Known rows, with every step that occurs
y/v/x: |  .07 |  .04 | -.31 |  .07 |  .16 |  .13 | -.35 | -.07 |  .00 | -.21 |  .05 |  .06 | -.22 |  .01 | -.14 |  .12 |
u/v/f/p: | -.10 | -.23 |  .10 |  .00 |  .09 |  .15 | -.43 | -.10 |  .46 | -.08 |  .05 |  .23 | -.08 | -.04 | -.33 |  .12 |
y/v/u/p: |  .00 | -.11 | -.16 |  .19 |  .34 |  .17 | -.32 |  .06 |  .13 | -.17 |  .01 |  .13 |  .05 |  .00 | -.30 |  .13 |
f/p: | -.18 |  .05 |  .10 |  .00 | -.08 |  .17 | -.20 |  .01 |  .15 | -.15 |  .14 |  .15 |  .02 | -.11 | -.02 |  .10 |
v/f: | -.10 | -.16 | -.01 | -.19 |  .05 |  .06 | -.18 | -.13 |  .17 | -.03 |  .13 |  .01 | -.05 |  .05 | -.26 |  .07 |
x/p/u/v: | -.17 | -.41 |  .06 |  .32 |  .27 | -.10 | -.26 |  .23 |  .12 |  .11 | -.06 |  .40 | -.10 |  .12 | -.09 |  .11 |
y/v/f/p: | -.30 | -.08 | -.06 |  .03 |  .13 |  .09 | -.65 | -.03 |  .34 | -.21 |  .21 |  .30 | -.09 | -.15 | -.31 |  .22 |
y/v: |  .00 |  .02 | -.15 |  .21 |  .16 | -.15 | -.27 |  .08 |  .02 | -.04 | -.06 |  .13 | -.09 | -.09 | -.03 |  .09 |
u/p/y/v: | -.19 | -.01 | -.14 |  .21 |  .45 |  .18 | -.34 | -.16 |  .01 | -.11 | -.20 | -.03 | -.10 | -.01 | -.13 | -.01 |
u/v/x/p/f: | -.14 | -.31 | -.06 |  .12 |  .34 |  .04 | -.29 |  .05 |  .23 |  .03 | -.02 |  .35 | -.17 |  .11 | -.09 |  .09 |
f/p/y: | -.29 |  .08 |  .05 | -.07 |  .15 |  .28 | -.31 | -.17 |  .07 | -.09 |  .06 | -.01 | -.12 |  .04 | -.11 |  .05 |
v/f/p/y: | -.41 | -.08 |  .05 | -.28 |  .20 |  .33 | -.48 | -.31 |  .25 | -.10 |  .18 | -.01 | -.16 |  .07 | -.36 |  .11 |
u/p/x: | -.32 |  .09 |  .09 |  .03 |  .06 |  .31 |  .01 | -.12 |  .02 | -.34 | -.13 | -.14 | -.02 | -.11 |  .08 | -.14 |
x/p: | -.09 | -.13 |  .13 |  .08 |  .13 | -.07 | -.01 |  .26 | -.03 |  .04 |  .12 |  .18 |  .10 |  .03 |  .05 |  .02 |
u/v/f: |  .09 | -.28 |  .01 | -.01 |  .18 | -.02 | -.24 | -.11 |  .31 |  .07 | -.10 |  .08 | -.10 |  .07 | -.30 |  .04 |
y/v/x/p: | -.02 | -.08 | -.18 |  .15 |  .29 |  .06 | -.35 |  .21 | -.03 | -.16 |  .18 |  .24 | -.12 |  .04 | -.09 |  .14 |
u/v: |  .22 | -.11 |  .00 |  .21 |  .12 | -.07 | -.05 |  .02 |  .15 |  .09 | -.24 |  .07 | -.06 |  .02 | -.05 | -.03 |

Rows
| -.22 |  .11 | -.25 |  .00 |  .31 |  .41 | -.64 | -.24 |  .08 | -.29 |  .09 |  .05 | -.35 |  .04 | -.25 |  .17 | | f/p/y/v/x
|  .19 | -.23 | -.01 |  .13 |  .25 |  .11 | -.14 |  .14 |  .09 | -.03 |  .02 |  .19 | -.10 |  .15 | -.11 |  .03 | | u/v/x/p
| -.19 | -.45 | -.09 |  .04 |  .19 |  .05 | -.41 | -.15 |  .32 |  .05 | -.04 |  .24 | -.25 |  .14 | -.39 |  .13 | | p/u/v/f
| -.22 |  .01 |  .04 | -.07 |  .19 |  .42 | -.08 | -.09 |  .07 | -.32 | -.04 | -.14 |  .00 |  .06 | -.19 | -.02 | | v/u/p/x
| -.31 | -.08 |  .15 | -.04 |  .10 |  .23 | -.49 | -.16 |  .41 | -.29 | -.07 |  .08 | -.22 | -.08 | -.26 |  .04 | | u/v/f/p/x
| -.11 | -.10 | -.07 | -.14 |  .36 |  .31 | -.19 | -.07 | -.12 | -.06 |  .15 | -.05 | -.17 |  .28 | -.14 |  .02 | | v/x/p/y
| -.30 | -.25 | -.25 |  .21 |  .30 |  .12 | -.53 |  .15 | -.02 | -.18 |  .25 |  .40 | -.26 |  .11 | -.18 |  .25 | | y/v/x/p/u
| -.41 | -.22 |  .08 |  .06 |  .20 | -.15 | -.14 |  .16 |  .11 |  .10 |  .08 |  .34 |  .03 | -.01 |  .06 |  .09 | | x/p/f
| -.01 | -.15 |  .00 | -.03 |  .19 |  .32 | -.04 | -.01 |  .11 | -.12 |  .08 |  .00 |  .14 |  .09 | -.26 |  .04 | | v/u/p
| -.33 | -.21 | -.05 | -.05 |  .25 |  .26 | -.18 | -.13 |  .26 | -.07 |  .03 |  .16 |  .06 |  .04 | -.24 |  .12 | | v/u/p/f
| -.21 | -.11 | -.20 | -.05 |  .44 |  .03 | -.56 | -.25 |  .11 |  .02 | -.04 | -.02 | -.25 |  .10 | -.38 |  .11 | | p/y/v/f
| -.26 | -.23 |  .02 |  .25 |  .06 |  .14 | -.46 | -.02 |  .30 | -.08 | -.03 |  .38 | -.19 | -.03 | -.16 |  .16 | | f/p/u/v
| -.28 | -.58 |  .05 |  .13 |  .31 | -.04 | -.42 |  .10 |  .29 |  .09 |  .08 |  .41 | -.15 |  .18 | -.35 |  .17 | | x/p/u/v/f
| -.10 | -.12 | -.05 | -.10 |  .42 |  .44 | -.15 | -.21 |  .05 | -.06 | -.02 | -.16 |  .00 |  .24 | -.37 |  .02 | | v/u/p/y
| -.19 | -.22 | -.13 |  .09 |  .07 |  .42 | -.52 | -.17 |  .28 | -.25 |  .10 |  .31 | -.34 |  .08 | -.27 |  .20 | | f/p/u/v/x
|  .08 | -.22 | -.06 |  .04 |  .49 |  .22 | -.25 | -.04 |  .02 |  .04 | -.08 |  .03 | -.23 |  .30 | -.20 |  .00 | | u/v/x/p/y
